Known rows, with every step that occurs
tepabu/pifer/duteke: [  4   2  13  12 -23   5  -5   1  -5  -6 -17   5  15   6  20 -15 -17 -49
 -16 -10  28  16  21 -28   9 -18 -32  13 -12 -23  16  -7]
duteke/gagin: [-31  20  20   7  -6 -27  -9 -21 -14 -14  16  -6   9  12  16  10   6 -37
 -27 -17  29  22   2 -39  21  -1 -30   9  -5   2  29   4]
tepabu/pifer/duteke/gagin/rusup/bofona: [-39   2  -4  19 -36   5 -11  -9 -17  -2   0  12  21 -22  16 -11 -10 -30
 -15 -17  21  32  20 -20   7  -5 -30  -1 -18  -6  37  -2]
benet/gagin/kidakag: [-28  16  21  -8 -22 -36   8  27  -5  -9  -7   0  13  -5 -23  -3   5 -20
   5 -20  20  20   4 -34 -13  -7 -26   6   4  -1  29   4]
benet/gagin: [-35  29  19  -5 -13 -20 -17   4  -3 -26  -7   8  10   3  -7  10  -1 -34
  -2 -18  23  16   7 -30  21   4 -23  11   1  -2  28   0]
bofona/gagin/duteke/pifer/tepabu: [ 16  23  28  10 -23  19 -17   1  -4  -3  21  12 -33  -6 -36   5  -5 -46
 -24  20  17  21  39 -29 -25  -5 -38  29   8  13  22 -29]
gagin/rusup/bofona/benet: [-45  72   9   9 -21  -2  11  -1 -15  16   7  -2   8 -14 -23   1  23  -7
  -3 -25  34  16  19 -19  33   0 -25   1  -4  -5  37  -8]
pifer/duteke/gagin/rusup/bofona/benet: [-37  26  12  32 -27  -3  -9 -29 -17  -4  16  -6 -11 -23  -5  -1  20 -28
 -17 -23  27  31  24 -21  12   0 -36  16  -8  11  41 -20]
kidakag/gagin/benet: [-26  38  31  -2 -17   0 -41  16 -29   4   4  12  19  -5  -7   5   6 -44
   1 -13  36   6  -8 -42  40  -6 -30  20 -10  -7  32  -9]
duteke/pifer/tepabu/vegi: [-10  12  31 -25   0  14 -18 -11 -32   2  -4  10 -17  12   2  12 -10 -49
 -18   4  25  10  28 -36 -30   0 -18  13   2 -15  23 -19]
vegi/tepabu/pifer/duteke/gagin/bofona: [-12 -17  30   8 -23   3  -2 -28   2 -23 -16   5  17  -6  15 -22 -20 -31
  -7   3  20  20  18 -34  24 -41 -29  17 -22 -12  25  16]
vegi/tepabu/pifer/duteke: [ 13  -3  41  14 -13   4  -4   0  -6 -28 -24   9   7  15  -2 -12 -21 -44
  -7   1  25  13  11 -36  19 -27 -28  21 -18 -17  19  -6]
gagin/duteke: [-22  31  19  -5 -12 -23  -6  -8  -7 -14  14   3   1  19 -20  14   7 -31
 -19 -11  28  14   7 -30  18  -6 -36  22  -2   8  19  -8]
bofona/rusup/gagin/duteke/pifer: [ -4  23  -8  19  -4  10  11  28 -16 -31  14  20 -37  29 -17   3  22 -45
 -13  10  22  18  12 -27 -58  10 -45  23   0  21  10 -12]
zumuv/gagin: [ -9  42   1   9   0 -20  17 -11 -20 -27   2  -9  18  20   7  28   5 -32
 -19 -13  27  20   2 -35  22 -17 -31   5   7  13  24  15]
bofona/gagin/duteke: [  2  54  16  23 -26 -10   5   1  -9 -15  35  14 -12   7 -19  10  -4 -29
 -14  -2  23  14  18 -33  14   3 -41  23  -3   5  19 -16]
pifer/duteke/gagin: [-14 -10  19  18 -12 -19 -16 -29 -18 -31   9  -4  -7  13  11   8   0 -52
 -30 -13  25  26   9 -35  11  -4 -40  24  -8   7  25 -12]
bofona/rusup: [-33  27  14   2   2   6  29  15 -17 -20   0  11  -2  26 -18  11  15 -15
 -13 -12  31  17   1 -31  20   6 -30   4  -5  -5  15   0]
kidakag/gagin: [-29  38  23   1 -14  -8 -28   7 -16 -21  -2   2  17  13   2  11   5 -38
 -10 -11  31   9  -4 -38  41   6 -31  18  -4 -18  28  -6]
rusup/bofona: [-37  40   3 -17  -6  -7  -1  -3 -33  -9  -3   7  20  18 -20  27  -1 -18
 -16 -20  30  12  14 -25  59   4 -31  -1  -8  10  27  -6]
bofona/rusup/gagin/benet: [-18  44   6   3  -2  18  20  38 -36 -11  15  32  -8   5 -10  -6  17 -41
   9  -5  33  11  -6 -36   6  -5 -36  12 -15   5  19   2]
benet/gagin/rusup: [-56  38   9   6 -27 -19  -7  10   0 -11  -1  13  12 -12 -16  -1  10 -25
   7 -19  20  24   2 -26   3   4 -17   6  -1 -13  38   8]
vegi/tepabu/pifer: [ -4  26  42   2  -7  -3   0  10  -6 -10 -17   8  23  16  -1 -10 -13 -27
  -3  -3  27   8   5 -40  35 -26 -19   7 -14 -22  23  10]
zumuv/gagin/bofona: [-29  44 -16  -8 -14 -13  30 -18 -15 -12  -6  -5  32   6   3  16   3 -17
  -8 -10  25  19  13 -28  33 -32 -30   0   5  10  24  31]
rusup/bofona/benet: [-23  64  15  -2  -8   3   2  -9 -15   7   1  -9   3  -7 -16  16  12 -14
 -12 -24  36   7  25 -24  46   2 -31   7  -4   6  27 -16]
rusup/gagin/kidakag: [ -1  43   8  -4 -16 -28  32  38 -24  -8  11   1   9  17 -16 -13  13 -39
   0 -10  26  12   1 -37 -12 -16 -38  10  -3 -10  23  10]
kidakag/gagin/buko: [-43  37  12   7 -29  -2 -45   0 -20 -11  -7   3  13   5  16   6  21 -35
  -5  -8  37  -3   6 -40  39  -3 -26  10 -13 -19  35   6]
rusup/bofona/benet/gagin/duteke/pifer/tepabu: [-24  23  32 -11 -15  19 -49  -9  12 -11  -2  -1 -40 -45 -43  13  11 -32
 -11  -1  22  21  47 -14 -20   4 -29  29  15  40  33 -35]
bofona/benet: [-11  57  30  10  -7 -10   4  -9  -2   6   4 -16  -2  -1  -4  -3  18 -31
 -12 -19  37   9  17 -32  25 -10 -27  16   1 -14  23  -9]
rusup/bofona/benet/gagin: [-34  54  16  -1 -15  -3 -19  -2  -4 -15  -5  -1  -4 -23 -11  13   6 -17
   1 -26  30  13  25 -19  35  11 -25  10   1  11  34 -16]

Rows
[  4  23  18 -19  -2  16 -22   1 -27 -24  22  25 -37   5   0   6  -3 -66
 -11  13  21   7  26 -32 -58  -1 -31  32   3   2  20 -21]
rusup/gagin/duteke/pifer/tepabu/vegi
[  4 -23  55  22 -14   1 -31 -10 -16  -9  -2  13   6 -12  12 -18 -19 -54
  -5  -2  26  19   3 -44   9 -36 -32  24 -26   9  30  -4]
vegi/tepabu/pifer/duteke/gagin/benet
[-50  52   6   1 -26   2 -36 -12  -6  -3  -9   1  -9 -32   2  10  21 -12
   6 -23  35   2  32 -23  37   0 -20   2  -9  12  41  -6]
rusup/bofona/benet/gagin/buko
[ -5 -16  26  20 -26   2 -29  -5 -16  16   4   8  11 -25  34 -21 -16 -59
 -14 -13  30  22  11 -38   0 -27 -33  15 -19   2  27  -6]
tepabu/pifer/duteke/gagin/benet
[-45  63  24  19 -26 -16  -5   7  13  -2   3  -1  -6 -33 -10 -16  24 -24
  12 -23  28  23  12 -26  -6  -1 -14  15   4 -20  39  -2]
bofona/benet/gagin/rusup
[  5 -18  47  25 -10  -5 -18 -18  -4 -33  -7   4   2   4  21 -12 -20 -49
 -17   0  22  22   8 -40   9 -26 -30  23 -19  -6  25  -3]
vegi/tepabu/pifer/duteke/gagin
[-23  32  12   9 -18  -6 -41  -6   5  -7   1  -4 -33 -15 -25  17  10 -28
  -8 -11  24  18  35 -15 -29  15 -35  23   9  41  29 -33]
rusup/bofona/benet/gagin/duteke/pifer
[ -7  21  13 -13   5  36   3  18 -26 -34  20  37 -57   6  -3   5   9 -51
  -6  18  20  14  24 -29 -72  12 -32  27   3   4  13 -21]
bofona/rusup/gagin/duteke/pifer/tepabu/vegi
[-48   4  -3  17 -26  -9 -10 -25 -27 -19  13  11   7  -5 -12  12   3 -30
 -21 -20  20  33  13 -21  15   4 -38   8 -13  15  39 -10]
pifer/duteke/gagin/rusup/bofona
[-32  17  31   1  -9 -22 -18 -10 -26  12  21   1  12 -11  10   3   5 -41
 -16 -18  32  19  -4 -43  25 -14 -31  11 -12  14  32   0]
duteke/gagin/benet
[-49  77  14  13 -31   9 -22   9 -16   1   2  -3   7 -25 -17   1  26 -13
   2 -21  35  14  11 -23  39  11 -27  10  -2 -16  44 -12]
kidakag/gagin/rusup/bofona/benet
[ -6  48   8   0 -11 -18   2   7 -12 -31  23  14  -5  18 -11   3   8 -52
  -9  -5  27   9   7 -31   4  -5 -41  27  -4   7  20  -2]
rusup/gagin/duteke
[-32  64  18   0 -29   7 -16  -6   5   6  -6 -12  12 -24  -1  -9  20 -18
   5 -11  36   6  16 -29  48 -14 -28  21  -2 -27  29   5]
kidakag/gagin/bofona/benet
[-25  31  38 -35   0  13  -5  -8 -27  -9   4  19   0  -1   5  13  -7 -38
 -11  -8  28   7  18 -38  21  -3 -15  13  -1 -23  26 -10]
pifer/tepabu/vegi
[ 14  28  31   1 -18  22 -18  -6 -23  -7  29  27 -42  -3  -8   9 -18 -47
 -15  17  16  12  39 -34 -48   9 -30  27   5   0  21 -34]
bofona/gagin/duteke/pifer/tepabu/vegi
[-46  41   6 -14 -29  -1 -18  -2 -12  -7  -8   2  34  -1  -4   2   8 -23
   1  -8  30   9   5 -31  52 -10 -30  12  -6 -23  29  12]
kidakag/gagin/bofona
[-14  15  18  15 -22 -10 -52   3 -11 -18   4  -1  -9  20 -19  14  10 -49
 -19   5  25  14   9 -32 -22  11 -41  31   4   8  23 -22]
kidakag/gagin/duteke/pifer
[-55  34   1  -6 -23  22   9  16 -10 -21 -11  14  16   0 -11   4  19  -6
   6  -4  29  15   3 -28  41   1 -31   7  -7 -20  21  13]
kidakag/gagin/bofona/rusup
[-34  -2  13  29 -25 -22  -5 -20 -13 -18  15   2  -2   3   0  -5   9 -44
 -20 -16  21  35   6 -32  -5  -6 -32  18  -9  -4  34  -2]
pifer/duteke/gagin/rusup
[-14  77  -1  -4 -20   5  24  -2   0   2   7  -4   2 -16   4 -23  20 -34
   7 -10  34   4  25 -26  24 -27 -31  17  -4 -22  24  13]
rusup/gagin/bofona/benet
[-28  24   7  34 -37  12  -5 -12  -2  14   4  -2   3 -45  25 -26   5 -28
 -13 -20  28  29  32 -19   3  -9 -29   6 -14  -5  38  -9]
tepabu/pifer/duteke/gagin/rusup/bofona/benet
[-24  40 -10  13 -15 -17  -3 -16 -22 -15  -1  -6  14  12  21  24  16 -30
 -13 -11  33   9  12 -38  21 -27 -26  -2  -1  13  30  23]
zumuv/gagin/buko
[  2 -24  19  18 -31 -22   8  12  -6   1  -1  -7  18 -11  23 -30  -8 -39
 -19 -12  23  30  15 -38 -26 -23 -35   9  -9 -10  23   1]
tepabu/pifer/duteke/gagin/kidakag
[ -2   7  42  24 -27  10   1 -31  19  -9 -11 -10   1 -29  20 -37  -3 -28
  -3  -2  26  19  29 -32  17 -45 -28  26 -16 -15  28   7]
vegi/tepabu/pifer/duteke/gagin/bofona/benet
[-10   8  29 -17  -4  14 -18  -4 -13   2 -10  -6  -9   4 -24   6   4 -48
 -26   6  24  18  29 -31  -3 -12 -25  15   6   1  24 -12]
duteke/pifer/tepabu
[-50  31  -3 -15 -13  13  41   5  -7  -5  -7  12  14  13 -21   2  14   1
   0 -10  29  18  11 -24  34 -11 -30  -1  -7  -9  14  18]
gagin/bofona/rusup
[ 10 -29  49  21 -19 -23   6   9  -4 -21  -7  -3   9   3   1 -26 -12 -33
 -10  -3  19  25   7 -45 -21 -33 -34  18 -14  -4  26   2]
vegi/tepabu/pifer/duteke/gagin/kidakag
[  2  27  14   0 -24  29 -23  -3 -20  -9  17  18 -27 -11 -49  21 -10 -34
 -26  15  17  19  46 -21   0   6 -42  19   4  34  26 -35]
rusup/bofona/gagin/duteke/pifer/tepabu
[-18  66   7  31 -35  -6  25  13 -16   4  24  17   8  -4 -18  -7   3 -23
  -3  -6  22  20  12 -32  12  -1 -28   3  -7 -27  32   0]
bofona/gagin/rusup
[ -8 -21  35  30 -23   0 -34 -24  -6 -27 -13   7   0  -2  33 -16  -6 -42
 -12   2  27  11  18 -43  10 -34 -24  16 -29  -6  32   9]
vegi/tepabu/pifer/duteke/gagin/buko
[-36 -17  -4  13 -28  26  22  -4   4 -14 -10  14   9 -13  26 -26  -1 -21
  -9  -5  23  30  24 -24   2 -20 -32   4 -16 -14  15  15]
tepabu/pifer/duteke/gagin/bofona/rusup
[-10   5  29 -14 -10   7 -27 -10  -1  -5   4   0 -21   5 -36  10   6 -47
 -29  10  21  20  29 -28 -21 -11 -32  28   9  18  21 -19]
gagin/duteke/pifer/tepabu
[-14  51   4  24 -34   0  -2  -3 -20   2  13  13  -1   3   4   0   5 -26
  -7  -3  31   1  27 -40  34  -7 -29   2 -16 -13  30   3]
bofona/gagin/buko
[-16  10  38 -16 -13  19 -61  -5 -22 -20   9  16 -26  -1  -1  16  -3 -52
 -15  12  24   9  20 -36 -40  13 -26  35   7  -6  27 -32]
kidakag/gagin/duteke/pifer/tepabu/vegi
[-62  53   1  -1 -29   3 -24  12 -30 -10   1  14  29  -3 -24  14  11 -15
  -1 -18  28  17  -1 -24  48  13 -28   2  -9 -11  43  -3]
kidakag/gagin/rusup/bofona
[  3  52  22  15 -24   0   2  14 -32  20  25  20   5  -8 -14  -2  -8 -36
   1  -7  31  10  10 -41  29 -10 -35  11 -13  -3  27 -10]
bofona/gagin/benet
[-11  57   0   7 -21   7  12   4 -35  -8  14  17   8   4 -20  22 -12 -17
 -12 -11  26  11  23 -26  53  11 -40  -1  -9   6  28 -15]
rusup/bofona/gagin
[-22 -12   1   5 -36   3  -3 -24   2   0  -9   1  27 -19  37 -25 -15 -36
 -15  -9  23  25  28 -28  17 -32 -32   9 -15 -16  22  14]
tepabu/pifer/duteke/gagin/bofona
[-26  36  26   4 -22 -13 -39   4  -9 -29  10   5   4   9 -13  16  10 -38
 -14  -7  29  10  -1 -34  23   8 -38  31   0  -2  26 -14]
kidakag/gagin/duteke
